What can hang from each mark
Z_553: Z_47 Z_275 Z_468 Z_697 Z_948
Z_782: Z_275 Z_697 Z_948
Z_468: Z_553
Z_47: Z_553 Z_782
Z_697: Z_553 Z_782
Z_275: Z_553 Z_782

Known rows, with every way that one mark hangs from another
Z_553(Z_47 Z_275(Z_782(Z_697)) Z_468 Z_948): [-1.86  0.72  4.81  1.96 -1.71 -1.02  3.17  0.74  1.31  4.18 -0.66  4.03
  0.17  2.80 -0.38  0.95  2.57  6.48 -1.10  0.90  2.19  1.30  0.87  0.62]
Z_275(Z_553 Z_782(Z_948)): [-3.86  0.98  1.51  2.14 -2.23 -0.90 -0.43  2.20  1.81  1.96 -0.62 -0.02
 -0.33  1.33  4.07 -1.96 -0.15  4.62  2.03 -0.54  1.73  0.80  0.26  0.86]
Z_782(Z_275(Z_553(Z_47)) Z_697 Z_948): [-2.15  0.29  1.64  3.25 -0.76  0.48  2.45  0.98 -0.61  1.10  0.59  2.62
 -1.79  0.30  2.32  0.45 -1.20  5.97 -0.39 -0.46 -0.79 -0.68 -0.20 -0.79]
Z_553(Z_468 Z_948): [-2.68  2.05  3.62  1.78  0.25  0.24 -0.16  3.17  2.40  2.32  0.65  0.98
 -0.56  3.62  2.81 -0.52 -0.12  7.12 -1.66  1.48  0.44 -1.12  2.99 -0.05]
Z_697(Z_553(Z_47 Z_275 Z_468) Z_782(Z_948)): [-2.83 -0.10  4.30  2.65 -2.29 -0.14  3.15  4.06  0.53  1.99  0.28  0.36
 -1.39  2.48 -0.12 -3.31  0.90  6.08  1.00  1.07  1.64  3.72  1.78  1.36]
Z_782(Z_948): [-3.04  1.67  1.53  1.48  1.48 -0.72 -0.22  2.85  0.84  1.45  0.65 -0.79
 -0.53  1.85  5.28 -0.37 -2.05  6.44  0.19  0.99 -1.02 -0.35  2.13  0.38]
Z_468(Z_553): [-3.05  2.23  1.78  1.91 -0.15 -0.54 -1.62  4.93 -0.46  2.28  0.66 -0.53
 -0.22  2.15  4.48 -2.75 -1.00  2.86 -1.83 -0.02  0.37 -0.08  2.34 -0.83]
Z_697(Z_553(Z_948) Z_782): [-4.26  1.68  1.44  2.66 -0.75  0.47  0.38  5.72  0.49  1.47  0.92 -1.98
 -1.33  3.15  3.01 -5.36 -0.76  4.16  1.14  1.08  1.14  1.61  3.32  0.35]
Z_47(Z_553(Z_275 Z_468 Z_697 Z_948)): [-4.06  1.07  4.12  1.40 -1.02  1.11 -0.87  1.81  1.62  1.96  1.09  1.30
 -0.84  3.30 -0.66 -1.82  1.19  6.62 -3.03  0.09  2.40 -1.95  0.28 -0.78]
Z_275(Z_782): [-2.99  2.74  0.41  0.40 -0.15 -2.71 -1.06  3.29  1.21  3.26 -1.27 -0.18
  0.45  2.59  4.75 -2.42  0.53  3.68  0.29 -0.19  0.49  0.69  2.30  0.96]
Z_47(Z_553 Z_782(Z_275 Z_697 Z_948)): [-1.94  1.38  0.87  2.25  0.09  0.68 -0.42  1.79  0.39  0.97  1.54 -0.34
 -1.18  0.31  1.89 -4.55 -0.24  4.08 -0.29 -1.29  0.38 -0.14 -0.87 -1.24]
Z_47(Z_553(Z_275) Z_782(Z_697)): [-3.22  2.72  1.25  0.40 -0.17 -1.50 -1.22  2.02  0.13  2.89  1.08 -0.07
 -0.81  0.69  0.58 -4.81  0.78  2.32 -1.25 -0.39  1.98 -0.05 -0.50 -0.15]
Z_275(Z_553(Z_47 Z_468) Z_782(Z_697 Z_948)): [-2.08 -0.51  3.16  1.06 -3.21 -1.35  1.68  0.82  1.41  2.42 -0.92  2.37
 -1.19  1.70  0.68 -0.81  1.12  4.06  0.72 -0.55  2.39 -0.36  0.19  0.88]
Z_275(Z_553(Z_468) Z_782(Z_697)): [-3.19  1.95  1.95 -0.16 -2.57 -2.46 -0.22  1.86  2.04  2.33 -1.73  1.73
 -1.42  2.73  0.85 -2.51  2.05  2.08 -0.46 -0.83  1.97 -1.68  0.56  0.74]
Z_275(Z_553(Z_47 Z_468 Z_948) Z_782(Z_697)): [-2.37  0.04  3.25  1.68 -3.50 -0.60  1.48  1.28  1.51  3.20 -0.62  2.91
 -0.85  2.18  0.50 -1.06  1.32  4.02 -0.11 -0.39  3.22 -0.39  0.90  0.46]
Z_553(Z_47 Z_275(Z_782(Z_948)) Z_697): [-3.00  0.29  2.60  0.97 -0.34 -1.77  2.55  0.65 -0.31  3.32 -0.80  2.77
  0.63  2.05  0.91  0.63  1.04  6.15 -0.76 -0.18  2.28  0.70  1.21  1.00]
Z_47(Z_782(Z_275 Z_948)): [-2.01  2.28  1.14  2.94  1.40 -0.25  0.63  2.87  1.12  1.65  0.88  0.52
 -0.03  0.68  4.10 -2.64 -0.61  6.11  0.50 -0.03 -0.61  1.65  1.42 -0.13]
Z_697(Z_782(Z_275 Z_948)): [-2.61  2.30  1.32  3.67  0.35 -0.71  1.48  3.54  0.20  1.07 -0.71 -0.49
 -0.11  1.99  4.38 -2.88 -0.32  6.16  1.54 -0.47 -1.25  2.16  2.81  0.53]
Z_697(Z_782): [-3.22  3.26  0.86  1.39  0.30 -2.59 -0.38  4.55 -0.17  2.48 -0.78 -1.34
 -0.05  2.70  4.50 -3.90 -0.41  3.67  0.80  0.08  0.12  1.13  4.67  1.43]
Z_553(Z_47 Z_275 Z_697): [-3.13  1.13  2.43  0.53  0.43 -1.91  1.53  1.67 -1.41  3.91  0.22  3.06
  0.06  2.04  0.88  0.74 -0.01  5.88 -2.95  0.50  1.70 -0.34  2.61  0.72]
Z_697(Z_553(Z_47 Z_275 Z_468 Z_948) Z_782): [-3.19  0.40  4.49  3.18 -2.66  0.64  2.79  4.51  0.63  2.86  0.67  0.98
 -1.03  2.92 -0.37 -3.67  1.25  5.97  0.22  1.31  2.45  3.52  2.45  0.88]
Z_275(Z_553(Z_468 Z_697) Z_782): [-3.76  1.38  2.42 -0.03 -2.58 -1.74 -0.69  2.21  2.34  2.12 -1.49  2.02
 -0.80  3.23  0.54 -2.53  2.02  3.40 -1.10 -1.00  3.04 -1.98  1.39  0.99]
Z_468(Z_553(Z_948)): [-3.28  1.75  2.57  3.24 -0.17  1.13 -1.01  4.63  0.03  2.09  1.42 -0.26
  0.11  2.46  4.40 -2.13 -1.31  4.28 -1.34  0.36  0.96 -0.06  2.22 -1.30]
Z_782(Z_275 Z_697(Z_553(Z_47)) Z_948): [-2.02 -0.07  1.01  2.29  0.36  0.95  2.82  2.44 -0.65  0.68  1.03  1.47
 -2.41  1.20  1.98 -0.92 -1.08  5.58 -0.80  0.32 -1.59 -0.31 -0.20 -1.31]

Rows
[-4.46  1.34  1.53  1.51 -0.94 -0.84 -0.21  2.80  0.29  1.00 -0.10  0.00
 -1.24  2.25  2.16 -2.67 -0.77  4.10  0.15 -0.41  2.05 -1.60  2.61  0.84]
Z_275(Z_553(Z_697(Z_782(Z_948))))
[-2.83  0.84  2.95  1.53 -1.22  0.67 -0.61  2.66  0.85  0.46 -0.05 -0.15
 -1.13  3.08  0.22 -4.09  1.00  5.62 -1.59 -1.42  1.20 -1.25  1.51 -0.27]
Z_47(Z_553(Z_468 Z_697(Z_782(Z_275 Z_948))))
[-3.35  1.98  3.55  1.10 -1.58 -0.54 -1.58  2.67  1.23  2.91  0.58  0.45
 -0.67  2.16  1.06 -2.58  1.02  5.61 -2.38  0.15  1.08  0.12  0.18  0.07]
Z_47(Z_553(Z_275 Z_468))
[-1.44  0.18  4.33  2.36 -0.85  0.45  1.17  2.76  0.96  3.52  1.27  2.16
 -0.10  2.73  2.42  0.52 -0.70  7.89 -1.69  1.37  1.21  0.55  3.79  0.24]
Z_553(Z_47 Z_468 Z_948)
[-3.49  0.78  3.32  0.84 -0.68  1.41 -1.91  2.51  1.50  1.39  1.28  0.07
 -1.07  3.54  0.63 -2.50  0.05  5.84 -2.91 -0.17  2.01 -2.95  1.62 -0.90]
Z_47(Z_553(Z_468 Z_697 Z_948))
[-3.24  1.75  3.48  1.07  0.56 -0.27  0.89  2.94  1.75  1.00 -0.48  1.00
 -0.80  4.91  0.31 -2.28  1.13  5.74 -1.41  0.38  2.02 -2.53  4.31  0.42]
Z_553(Z_468 Z_697(Z_782) Z_948)
[-3.55  1.59  1.76  1.18 -1.26 -1.01 -0.77  1.52  0.67  2.40 -0.05 -0.36
 -0.55  1.57  1.93 -2.74  0.91  4.21 -0.23 -0.57  1.15  0.35 -1.29 -0.15]
Z_47(Z_553(Z_275(Z_782(Z_697 Z_948))))
[-4.46  2.32  2.32  1.42  0.63 -0.85  1.25  1.20  1.40  2.63 -0.70  2.25
  0.48  3.60  1.21 -0.36  1.70  5.95 -1.08  0.31  2.30 -1.05  0.97  0.06]
Z_553(Z_275(Z_782) Z_697 Z_948)
[-1.53  0.22  1.72  1.64  1.05 -0.17  1.77  1.92 -0.71  2.34  1.22  2.25
  0.07  1.09  1.77 -1.19 -0.85  6.25 -1.41 -0.57  1.41  0.15  2.86  0.00]
Z_553(Z_47(Z_782(Z_275 Z_948)) Z_697)
[-3.89  2.03  3.06  0.56 -0.89 -0.66  0.24  4.48  1.60  2.31  0.53  0.90
 -1.84  3.06  0.48 -2.71  0.96  5.13 -2.12  1.63  0.54  0.53  0.73  0.35]
Z_697(Z_553(Z_275 Z_468))
[-3.68  1.43  1.35  0.37  1.21 -0.76  1.58  2.32  0.34  0.64  0.65  0.04
 -2.72  2.20  1.63 -1.17 -0.72  4.21 -0.51  1.47 -0.64 -1.61 -0.69 -0.49]
Z_782(Z_697(Z_553(Z_275)) Z_948)
[-4.04  1.81  1.20  1.64 -1.96 -0.94 -0.05  1.72  1.34  2.36 -0.67  1.07
 -0.82  2.13  2.59 -2.03  0.61  2.84  0.81 -0.36  2.30 -1.26  0.37  0.11]
Z_275(Z_553(Z_948) Z_782(Z_697))
[-3.16  1.97  3.20  0.97 -2.41 -1.05 -1.45  2.38  1.89  3.08 -0.47  0.49
 -0.15  2.46  0.86 -3.21  2.30  4.93 -1.43 -0.45  1.69  1.04 -0.39  0.39]
Z_47(Z_553(Z_275(Z_782) Z_468))
[-2.51  2.05  0.46 -0.07  0.76 -2.55  0.51  1.62  1.14  1.57 -1.37 -0.16
 -0.66  2.58  3.81 -1.41  0.33  3.30  1.13 -0.15 -0.09 -1.08  0.77  0.42]
Z_275(Z_782(Z_697 Z_948))
[-2.98  2.47  0.41  0.18  1.24 -0.83  0.03  3.71  0.73  1.79  1.38 -0.27
 -1.58  1.89  2.00 -4.47 -0.53  2.24 -0.60  0.98  1.30 -0.89  1.66 -0.34]
Z_47(Z_782(Z_697(Z_553(Z_948))))
[-2.87  1.03  3.61  3.51 -0.45  0.06  2.12  2.11 -0.43  4.63  1.42  2.45
  0.70  1.26  2.87  1.34 -0.78  8.07 -0.89  1.60  1.35  2.38  2.11  0.36]
Z_553(Z_47 Z_275 Z_948)
[-1.79  1.05  2.55  0.19 -0.22 -0.23 -1.05  1.80  1.75  0.93  1.38 -0.67
 -1.68  1.56  0.39 -4.58  0.36  3.42 -0.71 -0.42  1.62 -1.40  0.03 -0.40]
Z_47(Z_553(Z_468) Z_782(Z_697 Z_948))
[-2.97  2.37  2.53 -0.65  0.45 -2.26  0.11  3.43  1.17  1.25 -1.51  0.86
 -0.97  4.81  0.32 -3.07  1.41  4.11 -2.09 -0.20  1.29 -2.52  4.64  1.07]
Z_553(Z_468 Z_697(Z_782))
[-2.97  0.33  3.57  2.88 -1.00 -0.29  1.88  3.15 -1.74  2.16  0.16  1.28
  0.15  2.01  0.84 -1.95  0.28  4.16 -1.23 -0.51  2.44  1.16  2.11 -0.19]
Z_468(Z_553(Z_47 Z_275 Z_697(Z_782(Z_948))))
[-4.23  1.60  1.69  2.88 -2.56 -0.19 -0.64  2.66  1.88  2.82 -0.17  0.63
  0.13  1.83  3.86 -2.20  0.17  4.54  1.29 -0.29  2.60  0.72  0.97  0.42]
Z_275(Z_553(Z_948) Z_782)
[-3.81  1.33  3.74  2.13 -1.38 -0.35  2.07  4.42  1.68  0.85 -0.21 -0.46
 -1.83  3.17  0.21 -4.22  1.37  5.34  1.09  1.06  0.88  2.35  1.19  1.05]
Z_697(Z_553(Z_275 Z_468) Z_782(Z_948))
[-3.16  1.78  0.78  0.03  0.14 -0.39 -2.71  3.04  0.37  2.08  1.54 -1.02
 -0.47  1.59  1.51 -5.53 -0.41  2.91 -1.90 -1.05  2.83 -1.38  1.78 -0.18]
Z_47(Z_553(Z_697) Z_782)
[-4.22  1.90  3.24  3.21 -0.31  0.41  0.82  3.60 -0.43  1.55  0.27  0.83
  0.13  3.14  1.15 -2.75  0.71  3.95 -1.49 -0.22  2.58 -0.20  1.86 -0.79]
Z_468(Z_553(Z_275 Z_697(Z_782) Z_948))
[-4.40  1.46  2.11  2.47 -0.75 -0.41  1.89  4.58  0.48  1.12  0.21 -1.35
 -1.42  2.34  1.92 -4.33  0.13  4.87  1.75  1.19  0.57  2.71  1.16  0.91]
Z_697(Z_553(Z_275) Z_782(Z_948))
[-2.89  0.61  3.63  1.07 -1.79 -0.51  1.22  4.24  0.42  3.41  1.07  1.76
 -1.49  2.36  0.14 -1.77  0.54  5.61 -2.15  1.56  1.16  1.86  1.35  0.56]
Z_697(Z_553(Z_47 Z_275 Z_468))
[-3.02  0.89  3.12  2.36 -1.20 -0.88  1.29  3.66 -2.03  2.83 -0.05  1.53
  0.34  2.29  0.71 -2.46  0.61  3.28 -1.96 -0.79  2.65  1.18  2.76  0.01]
Z_468(Z_553(Z_47 Z_275 Z_697(Z_782)))
[-2.79  1.09  1.31 -0.35 -0.31 -1.47  0.81  2.56  1.97  0.88 -1.00 -0.02
 -1.81  3.23  1.89 -2.69  1.08  3.05  0.60  0.22  0.36 -1.06  0.02  0.13]
Z_275(Z_782(Z_697(Z_553(Z_468)) Z_948))
[-4.14  1.16  2.05  0.82 -1.00 -0.49 -1.03  1.37  0.69  1.96 -0.02  0.03
 -0.24  2.25  1.14 -2.56  0.99  5.00 -0.93 -0.94  2.10 -0.66 -0.58 -0.11]
Z_47(Z_553(Z_275(Z_782(Z_948)) Z_697))
[-3.26  2.35 -0.30 -0.77 -0.26 -2.53 -0.30  3.45  0.67  2.21 -1.02 -0.24
 -1.35  2.99  2.73 -3.62  0.87  1.32 -0.12  0.05  0.58 -0.95  1.05  0.24]
Z_275(Z_782(Z_697(Z_553)))
[-2.73  2.24  3.36  1.12 -1.33 -0.73 -1.54  2.68  1.71  2.99  1.09  0.45
 -0.20  1.28  0.22 -4.87  1.68  4.47 -1.54 -0.23  2.41  1.37  0.04  0.39]
Z_47(Z_553(Z_275 Z_468) Z_782)
